Every row comes from one small tree of marks. Brackets hold a mark, then the marks that hang from it, in the order of their numbers. Every link used is in the known rows. Which tree was each row made from?
In the rows, zero is written as 128.
Known rows
{q493 q3 {q480 q395 q627 q715}}: [119 113  97 139 124 126 121 125  50 103 154  81  95 193 156  86 113 165
 134  55 222]
{q627 {q353 {q111 q480}}}: [174 132 135 161 120 123 143 119 169 150  69 149 127  72 107 111 112 133
 118 139 117]
{q111 q260 {q480 q627 {q715 {q3 q493}}}}: [ 73 135 101 164 122 104  97 121  95 115 178 130 125 150 119 161 142  66
 141 134 127]
{q715 {q3 q493} {q353 {q111 q260 {q480 q627}}}}: [ 73 153  91 127 114 103  87 114 169 122 107 159 137  40  87 176 127  79
 106 172 102]
{q353 {q111 q480}}: [189 128 127 153 143 127 164 119 134 116  98 129 118 122 101 126 129 126
 143 124 125]
{q111 {q260 q715}}: [172 135 173 131 135 138 138 142 162  91 140 125 167 144 154 133 187 124
 141 129 119]
{q353 {q111 q260 {q480 q395 q627 {q715 q3}}}}: [ 90 114 117 157 167 114 152 146  36 159 123 179  95 152 104 165 117 106
 146 134 151]
{q493 q480}: [189 121 119 125 122 128 140 137 154 103 176  68 117 149 145  90 138 154
 112  88 132]
{q260 {q715 {q3 q493}}}: [151 150 118  90 109 137  97 113 204  87 144  96 140 139 145 122 122 133
 163 166  84]
{q353 {q111 q260 {q480 q395 q627 q715}}}: [ 98 106 143 158 162 134 181 133  10 157 105 184 109 165  98 165 140 101
 128 108 165]
{q480 q715}: [188 123 148 144 142 129 153 124  86 130 179  91 118 177 161 124 147 122
 146  97 142]
{q260 {q715 {q3 {q493 q480}}}}: [132 144 111  78 107 134  83 122 216  87 152  75 135 140 136  86 110 160
 145 145  91]
{q111 {q260 q715} {q480 q395 {q627 q353}}}: [ 88 111 147 170 102 118 121 133 123 144  63 168 184 121 134 146 140 115
 125 142 150]
{q111 {q260 {q715 q3}} {q480 q395 {q627 q353}}}: [ 82 119 121 166 107  99  97 145 149 142  81 163 170 107 142 145 116 116
 143 169 133]
{q260 q715}: [193 129 151 123 120 136 134 120 169  88 123 101 161 165 154 118 153 140
 157 131 121]
{q260 {q715 {q3 {q493 {q480 q395}}} q353}}: [ 97 138 111  51 119 126  78 122 175 138 140  68 153  84 160 115  82 179
 139 158 103]
{q3 {q493 q480}}: [153 134 112  95 104 147 130 115 157 107 175  67 114 135 127  93 132 142
 105  97 110]
{q260 {q715 q3 {q353 {q111 q480}}}}: [151 146 125 123 142  94  93 117 209 116  67 123 172  64 120 139 106 148
 170 188 105]
{q715 {q3 q493} {q353 q111}}: [147 160 102  76 124 129 105 108 195 134 131 117 109  40 119 142 101 125
 118 171  80]

Write each row's tree
[119 121 139 178 110 110 120 127 144  80 101 143 187 165 118 150 180  91
 144 132 141]
{q111 {q260 q715} {q480 q627}}
[109 127 152 150 175 119 139 158  82 204 111 174 100  75 134 138  97 134
 138 152 129]
{q627 {q353 {q111 q260 {q480 q395 {q715 q3}}}}}
[ 91 121 135 133 143 135 139 151  83 188 113 205  82 109 128 144 104 120
  99 139 138]
{q480 q395 {q627 {q353 {q111 q260}}} {q715 q3}}
[ 69 110 114 108  88 150 123 110  76 176 136 119 108 150 135 101  87 141
  87  90 149]
{q3 {q493 {q480 q395 {q627 q353} q715}}}
[155 129 165 163 139 117 130 137 154  93 120 120 186 138 139 138 180 117
 160 138 125]
{q111 {q260 q715} q480}
[135 130 131 101 126 148 131 111 105 127 189  72 109 163 137  93 128 145
 119  84 126]
{q3 {q493 {q480 q715}}}
[ 65 124 125  87 105 172 144 131 128 165  88 188  96  82  87 111 110 133
  47 111 120]
{q3 {q493 {q480 q395 {q627 {q353 {q111 q260}}}}}}
[163 142 145 126 142 119 109 156 191  91 160 119 153 131 162 134 164 128
 155 157 103]
{q111 {q260 {q715 q3}}}
[ 91 146 162  76 157 151 125 126 123 157 151 131 121  62 111 125 145 141
  81 110 111]
{q3 {q493 {q480 {q715 {q353 {q111 q260}}}}}}
[145 122  97 155 117 101 118 125 102 113 179 109 102 189 148 138 122 102
 147 119 145]
{q480 q627 {q715 q3}}
[ 96 106  96 135 110 109 108 140  98 174 151 112  97 147 156  98  69 160
 109 108 157]
{q493 {q480 q395 {q627 q353} {q715 q3}}}
[130 125 121 169 129 123 157 129 120 107  95 176 125 129  80 155 164  87
 111 121 136]
{q353 {q111 q260 {q480 q627}}}
[171 138 181 109 153 159 158 141 168 101  93 173 143 127 115 131 174 133
 131 140 105]
{q353 {q111 {q260 q715}}}
[117 100 121 154 149 133 178 112  13 156  91 159 101 184  98 148 104 119
 146 106 167]
{q353 {q111 {q480 q395 q627 q715}}}
[139 121 113  76 120 159 153 121 101 137 170  72 100 141 139 103 110 158
 110  94 124]
{q3 {q493 {q480 q395}}}
